Each row comes from the steps of one walk. Every step used is in the known rows, and no mark comes twice. Write the walk behind each row, first mark first.
Known rows
totom > liti > gimep: [-19   9  18  14 -17 -11  24 -31 -24 -20   5 -15 -34   4   3  16 -15   4
 -13  10   9   4 -10   6 -28  10 -16  11 -19 -45   0  14  -6  -3  24 -19
  36   4  -1  13  -2  27 -50  28   2   1]
risez > liti: [ 19   7   1  19 -14 -14  30  19  23   1   8 -29  -6  23   3  -5  24  -2
 -11   4   2 -30 -10  28  16  -7  -3  -5  11 -25 -18  20  14   8  -1 -19
   6  -5  -1 -14  -2  26 -11 -10  -1  -4]
gimep > liti > vebep > makog: [ 16  13  -6  -7  -9  35 -26  -7 -33 -18  -2  -6 -22 -18   7  12  13  -9
   6 -18   1 -18  14  10 -19  -4  19 -14  -8  24  24  -9   9  -4  -5   2
   2 -46  11 -15  10  -5  20   6 -12  -7]
totom > liti > kibak > vebep > makog: [ 15  13  -9   1 -83  26 -18 -62 -58  15  -5   0 -33   6 -13  16   8 -21
  14 -49   7 -26  46  19 -52   8  43 -11 -64  30  13  -8  -7   4  26   5
  25 -34   7   5  -9  31 -24   9  50 -29]
liti > totom: [ -5  11  10  30  51 -19  23 -22  10   0  20 -12 -20   2   5  -6 -22  -2
 -20   2  -4 -35 -14   3  -2  17 -22   2  11 -40  10   1  13 -15   1 -13
  -7   2  -9 -24  13  11 -19  31 -16  18]
rebur > gimep: [ -3   7  14  -5  31 -24  24  10  33  15  -3  12   2  12   1 -14   3  -5
 -23  25 -10  10 -18 -18  26 -14 -36   5  35   3  -1  20  -2 -18 -11  -2
 -34  12  -1  -2  -6  -9   7  -2 -16  22]
voro > mitaf > rebur > gimep > liti > makog > kibak > vebep: [  2 -14 -29 -40  11  27 -44 -10  13   7 -28  42  47   6  30 -11 -26   8
  44  -7  -9  40  25 -42  19 -19  12  17 -16  71   6 -31 -32   7 -23  24
 -19 -12   0  50   3 -29  50 -37  -7  42]
kibak > vebep > makog > liti > totom: [ -4   2 -34   4 -20  31 -49 -38 -60  35 -21   2 -37 -23 -37   1  12 -11
  22 -40  13 -15  24  31 -43  24  16 -15 -52  -5  31 -32  12 -27   4  33
  18  -9  -5  -2   2   4  10  11  21  15]
totom > liti: [-12  15   8  14 -25 -35  44 -17  -8 -17   2 -24 -20   4  -7  -3 -11 -11
  -1   0  -3 -15  -9   7 -10   1 -11   1   8 -15  -6  29  -3  -6  21 -12
  15  -4  12  -5   8  34 -52   1   4  -9]
gimep > liti > makog > kibak > vebep: [ 14 -19 -24 -26 -30  18 -46 -41 -57  -8 -23   2 -19  -7  18   8  -8 -11
  36 -13  11  -5  42  28 -32  -4  38   3 -29  50  14 -37  18   0 -18 -13
  17 -24   9  21 -10  -2  29  -8  32 -10]
kibak > liti > voro: [  8 -13  22  31  18 -11  11  22 -12 -15  16   1 -22 -11 -13   3   6  13
 -24   7  12 -23 -14  30  -6   5   0  -7 -10 -22  16  -5   4   6   8 -22
  -6  19  -4 -13   5 -11   6  12  10  -3]
mitaf > rebur > gimep > liti: [-21  10  17 -20  43 -32  -3  25  68 -13  -8  16  31  11  11 -15   2  10
  -8  23 -20  39 -25 -24  46 -27 -39  21  42  41   6  29 -12 -13 -32  12
 -42  -1  11  26  20 -18  30 -25 -64  33]
mitaf > rebur > gimep > liti > risez: [-34   5  14  -4  38 -32 -22  -6  63 -19   5  19  25   3   5 -19 -19   9
 -11   7 -21  29 -19  -5  54 -20 -35  18  35  26  17  44  -4  -3 -48  15
 -28  10   6  29  24 -19  16   8 -47  34]
voro > liti: [-12  15  -6  13  18 -13  23  23  41 -11  -3 -22   6  13  -9 -16  14  -4
 -17  -4  -1  -8 -16  -2  13 -25 -17   1  55 -12 -17  38   5 -21  14 -18
  -4 -13  -3 -16  18  10  12  -6 -29 -27]
mitaf > voro > liti: [-12  16   1  23  22 -29  47  61  75 -17   3  -7  40  17 -16  -4  18   8
   2  13  -5  11 -37 -30  23 -11 -19  11  74 -11 -20  20   3 -11   6   5
 -13 -11   1 -12  24  10   0 -13 -34 -34]
makog > kibak > liti > vebep: [ 22 -12  -6 -13 -32  20 -12 -49 -61  19  -1  -5  -1 -12   0  -6   1 -12
  22 -17   9   0  33  36  -9   7  23 -17 -20   9   3 -30   4  19   8  -8
  18  -5  -7   1 -21   3  16  -3  48 -22]
kibak > liti: [ -2  15   3   0  -8 -22  -2  25   2  -1  -1  -9  -4  -1 -27 -16   7   4
  -8  -6   8 -12  -2  20  12  -4 -12  -6  12  -8  11   9   2   0  -1 -21
  -1  11   7 -14   2  12   0 -17   1 -21]
risez > liti > totom: [ 12  17  -3  45  20   0  27 -20  13  11  24 -31 -19  20   8  -5  -5   0
 -17  -7   3 -54  -7  36   7  12 -10  -2  -4 -48  -1   8  13  -2  -5 -16
   8 -23 -11 -20   8  33 -14  24  -7  28]
vebep > liti > makog: [ 12  16  -6   5 -21  16 -17  28 -36  -9  -3 -19  -8 -30 -25   7   0   4
   1   7  18 -33   4   0 -29  13  15 -13 -10  -3   0  10   3  -1   7  -9
  19  10   8 -25  -8   8 -15  -5  13 -18]
makog > kibak > vebep: [ 18 -27  -9 -14 -21 -19  -7 -32 -25  21 -16   9 -16  11   7  -3  15 -21
  23 -11   3  15  24  22 -15  -4  19   2 -10  19  -4 -27  16   0   6  -4
   1  18  -5  14 -17   4  13 -17  46 -21]
makog > liti > kibak > vebep: [  6 -20 -14 -19 -41   3 -27 -48 -42  17  -3  -5 -10   1  -5   6   5 -14
  21 -11   8   7  30  32 -17  11  26 -15 -40  17  -2 -17  -3   9   7   9
  14  -3   0   7 -15   3   5   6  35 -14]
mitaf > voro > rebur: [-17   0  24   9  43 -44  36  72  87 -11   4  17  52  13  -7  -4 -11  23
  12  32 -26  25 -30 -61  27  13 -23  23  48  -9 -23  12  -6   2  -7  20
 -36  33   6 -11  15  -1 -32 -37 -48 -17]
makog > liti: [-19  -4  -7 -15  -9 -18   7   6 -17  -2 -11 -19  -2 -15 -18  -7   8  -6
   9  11   1  15 -15  11   3   4 -13 -12   8 -17 -10   9   8  -8   1   9
   8  20   5  -9   1   3 -13  -4  -4  -6]
kibak > makog > liti: [ -6   6 -23 -34 -26   4 -30   0 -28   6 -22  -2 -13 -20 -41  -1  18  -4
  12 -13   7   9   1  23 -17   4   4 -10  -8   3   7 -15  19 -16  -3  14
   9  13   7  -8  -9   1  -6  -9  21 -20]
risez > liti > makog: [ 36   9 -11  20 -26  19  18  11  -3  -2   5 -28  -6   4   0  10   7  10
  -8   9   6 -55   3  20  -7   6  13 -11  -7 -18 -16   5  13  12  -1 -28
  22 -19  -5 -22 -17  22 -14   7  10  -7]
mitaf > rebur > gimep > liti > kibak > vebep > makog: [  9   6  -1 -29 -14  30 -65 -19  15  20 -13  41  18  12   8   6  21  -2
   7 -26 -10  28  31 -14   4 -18  18   8 -27  87  24 -11 -15  -3 -27  28
 -30 -31   7  36   2 -20  58 -17 -15  15]
liti > gimep: [ -1  -5  22   8  27  -6   8   5   5 -11   7  -2 -22   4   7  12   3  11
 -26  25   7   6 -19  -5 -12   6 -19   8   1 -44   1  -3   7  -2   9 -25
  11  25 -13  -1  -9  -2 -12  25  -9  -7]
rebur > gimep > liti > makog: [ -8  14  -4 -16  23  10 -13  -1   2 -15  -8   3  -2 -10  13  -3 -19   4
 -12  22   0  -9  -2 -13  12 -13 -19   6  19  35  18  10  -1 -18 -31 -13
 -15 -29  12   5   0 -12  23  10 -32  33]
rebur > mitaf: [ -4   6   8   6  29 -47  46  41  34   4  23  -3  -4  14  24 -13 -22 -15
 -18  10  -6   9 -19 -30  37  -7 -20   4  49 -27   1   1  -4  11   5 -13
 -16  12  11 -21   0  -3 -10   1  -5   9]

Write each row's walk
[-17   6   3  15  27  11   3   9  23 -16   0 -14  -8  12   1   2  11  11
 -28   9  11  11 -17  -4  -5 -13 -23  10  28 -37 -11  23   1 -21  18 -25
  20  -1 -16   1   7   2  14  22 -28 -16]
voro > liti > gimep
[  4  16 -17  12   7  18  10  16  14 -14  -7 -22   6  -7 -12  -3  -3   9
 -15   2   2 -34   0 -11 -10 -11   0  -6  37  -6 -14  25   4 -17  13 -26
  13 -26  -9 -23   4   6   9  12 -15 -28]
voro > liti > makog
[-16   8  10  27  32  -5  29  47  58 -19   6   1  25  19  -5  13  15  22
  -9  24   8  28 -39 -31   5  -4 -25  20  46 -42 -14   5   0 -11   8  -4
   7  -3 -11   6  14   5   4  16 -35 -21]
mitaf > voro > liti > gimep
[ -1   6   8   0  42 -30  29  62  82 -19   7  13  48  13   6 -15 -13  18
   0   9 -22  16 -35 -60  36  -7 -19   6  34 -17 -18  18 -23  12  13   5
 -21  34  -8  -7  23  -9 -15 -32 -37   2]
voro > mitaf > rebur
[  3  19  -1 -29  -9  18 -43 -32 -13 -18   9   3 -10   5   7  10  -4  -8
 -10 -26   8 -17  23  21 -11 -11  21   1 -16  41  21 -19  12   4 -22 -22
  -2 -33  14  -3   4   4  14  13  11 -23]
gimep > liti > kibak > makog
[ 28   4   9  14 -27   8  20 -19   6   6  27 -27   6  29  18   6  10  -4
 -17  -5   4 -39  11  29  10   0  17 -11 -17 -12 -23   9   6  28   1 -24
  11 -23  -6 -14 -11  26 -11  14  16 -13]
risez > liti > kibak
[ -6 -24   5   6 -11  33 -11  21 -52  -4  -8   4 -23 -40 -24  21  26   3
  -3   2   6  -2 -14  11 -37  17  12 -22 -36 -17   5 -14  15  -8  11  28
   8  19  -5 -14   1 -27  -1  21  12   1]
vebep > makog > liti > voro
[ -3 -22  24  31  48  10  23  28  53  14  13  11  14  16  21  -5   0  22
 -24  32 -15  -8 -16  -7  28  -4 -19  15  -4  -8 -21  29 -16  -5  -9  10
 -39  10 -13   7  -3 -18   9  -9 -35  56]
risez > liti > voro > rebur > gimep
[-18 -25  32  28  77 -31  43  57  51  -7  34  17   5   3  37  -3 -40  13
 -26  27 -17   8 -23 -51  32   6 -14  18  26 -33  -8   5 -20  13  10   0
 -37  37   1 -16   5 -33 -14   3 -31  34]
liti > voro > rebur > mitaf
[  8 -14 -10  -5 -11   4   7 -27 -40  -1  -2 -19 -11 -22  -4   4   1  -7
  16   9   0   3  -1  20  -7  16   4 -22  -9 -15  -6  -6   1   0  12  13
  17  -7  -5 -11 -10  -3  -6  13  10   2]
makog > liti > vebep
[-11  10  10  -9  59 -23  29  53  91   5  -2  32  57  19  11 -26 -14  16
  -7  22 -29  37 -35 -74  56 -18 -41  12  44   3 -12  24 -38   1  -2  21
 -47  29  -7  10  15 -22   6 -34 -44  36]
voro > mitaf > rebur > gimep
[ 12 -17 -17 -13 -46  -2 -41 -17 -58  25 -19  -2 -14  -4 -15  -5  27 -25
  38 -22  24  19  33  34 -28  -2  31  -4 -31  26   2 -18   7   1   8  13
  14  22   7  16 -11   8  15 -38  54 -23]
makog > kibak > vebep > liti
[-25   0 -18 -11 -40  19 -38 -14 -42   2 -12  -3 -11 -37 -44  -2   7  -9
   4 -27   4   0   3  22 -13  16   7 -24 -22 -20  10  14  19  -1 -10  36
  26  22   2 -12   5  -6 -20  23  22 -15]
vebep > makog > liti > risez
[  6  -7  -3 -41  -5  48 -45 -36 -20  18 -23  32  29 -16  19   4  17  -8
  25 -13 -17  45  22 -18   6 -13  11   0 -14  71   8 -20  -7  -2 -22  42
 -18 -27  -1  35  -3 -31  54 -14 -11  22]
mitaf > rebur > gimep > liti > vebep > makog > kibak
[ -5  -2  -4 -30 -44  61 -61 -16 -79  26 -24  15 -10 -21 -21   9  26   2
   4 -26  25  23  27  18 -36  13  16  -8 -52 -10  14 -43  13   7   4  -1
  37  21 -10  16 -20  -5  20   1  44 -28]
vebep > makog > kibak > liti > gimep
[ -2   4  21  -7  39 -35  21  26  73  11  -4  22  33  11  -2 -12   8  10
 -16  28 -26  31 -30 -39  37 -14 -38  15  43  17  -7  24 -12 -11 -11  12
 -40  28  -8  13  -1 -16  13 -18 -41  19]
mitaf > rebur > gimep
[ -2   7  16  19  35 -63  72  79  69  -2  27  13  30  21  17   0 -18  -3
   1  25 -10  29 -41 -56  47   4 -21  15  68 -28  -1 -15  -6  23  -6   8
 -28  11  16 -17   6   0 -23  -6 -12   5]
rebur > mitaf > voro
[-16  -1 -16 -45  31  32 -22   6  25  -8 -18  31  65  -5  34 -13 -34  14
  27  10 -16  39  -1 -63  34 -15  -9  12  11  49  -9 -11 -32  10 -26  20
 -21  -5   3  34  12 -31  30 -28 -27  43]
voro > mitaf > rebur > gimep > liti > makog > kibak
[-22 -13  23  24  52 -22  14  61  30   2  29  16  10  -5  13 -16 -36  17
 -22   6  -4   6  -6 -25  38   5 -10  12  11 -25   8  -2 -27  19   5  -5
 -31  32   6 -10   5 -26   1 -11 -19  28]
kibak > liti > voro > rebur > mitaf
[ 17 -11 -26  -6 -75  10  -1 -80 -81   8 -24  -5 -29 -10   0  12 -17 -17
  40 -20   8 -18  47  25 -56  14  40  -1 -52  25  -2 -25   1   2  17  -6
  45 -15   2  21 -25  28 -26   1  64 -20]
totom > liti > makog > kibak > vebep
[ 33 -10 -18  -1 -47  36   7 -23 -43  15  -5 -21   4  -1  14  10   7  -2
  14   3   8 -35  23  26 -16   7  30 -11 -25  -4 -28 -16  20  20  -4 -17
  32 -12  -9  -2 -27  18  -4   3  40 -14]
risez > liti > makog > kibak
[ 13   3   2  11 -55 -15  11 -75 -34   1  11 -11 -28  20   7  10 -14 -19
  11 -25   4 -23  35  26 -30   6  27  -2 -43  16   2   4 -13  11  25 -12
  21 -29   5  13  -6  36 -32  13  40 -17]
totom > liti > kibak > vebep
[-37 -18  27  18  77 -28  17  51  45 -32  32  10   2   1  51  -7 -48  11
 -18  20 -12  15 -19 -37  43  -7 -16  25  27  -7   7   9 -17   9 -13  -2
 -40   9  19  -1  26 -34   5  -3 -54  48]
gimep > liti > voro > rebur > mitaf
[-11  -8   1 -22 -23   6  -2 -31 -31   2   6 -16   8  -8  -1   4  -6  -8
   3   2   4   3   7  11  -3  14   5 -19 -17  -3 -16   1   0  13   4   8
  16   2   1  -8  -7   1 -17  17  16 -15]
makog > liti > kibak
[ -1 -13 -23 -19 -44  44 -65 -11 -70  22 -33  12 -39 -20 -32  20  37   1
  18 -16  23  27  20  23 -51  14  19  -8 -61 -12  20 -37  11 -15  11  26
  35  14  -7  19 -19 -10  19   7  27  -5]
kibak > vebep > makog > liti > gimep
[ -6 -11  28  44   1 -25  55 -17 -20 -32  20 -13 -39  -4   5  19 -13   2
 -15  12  -1 -27 -23  17 -27  11  -2   1 -17 -31   1  18  -4  -1  26 -13
  11   5   1  -4  10  11 -47  28  11   8]
totom > liti > voro
[ 39  16  -9  -4 -42  32 -15 -25  -6  15  15  -8  -6  24  -2  14  21  -4
 -16 -30  10 -44  27  38 -11   0  35  -9 -33   8  -5 -16  16  20  -4 -22
  12 -29  -5 -14 -22  27   2  12  42 -25]
risez > liti > kibak > makog
[ 21  -2 -26 -22 -28  26 -31 -37 -52   9 -13  -3 -24 -28 -28  11  13  -7
  17 -17   6  -2  16  32 -29  13  21 -20 -24   6  14 -31  10  -8   7  17
  18 -12  -6 -11 -19  -4   2  11  35 -12]
kibak > makog > liti > vebep
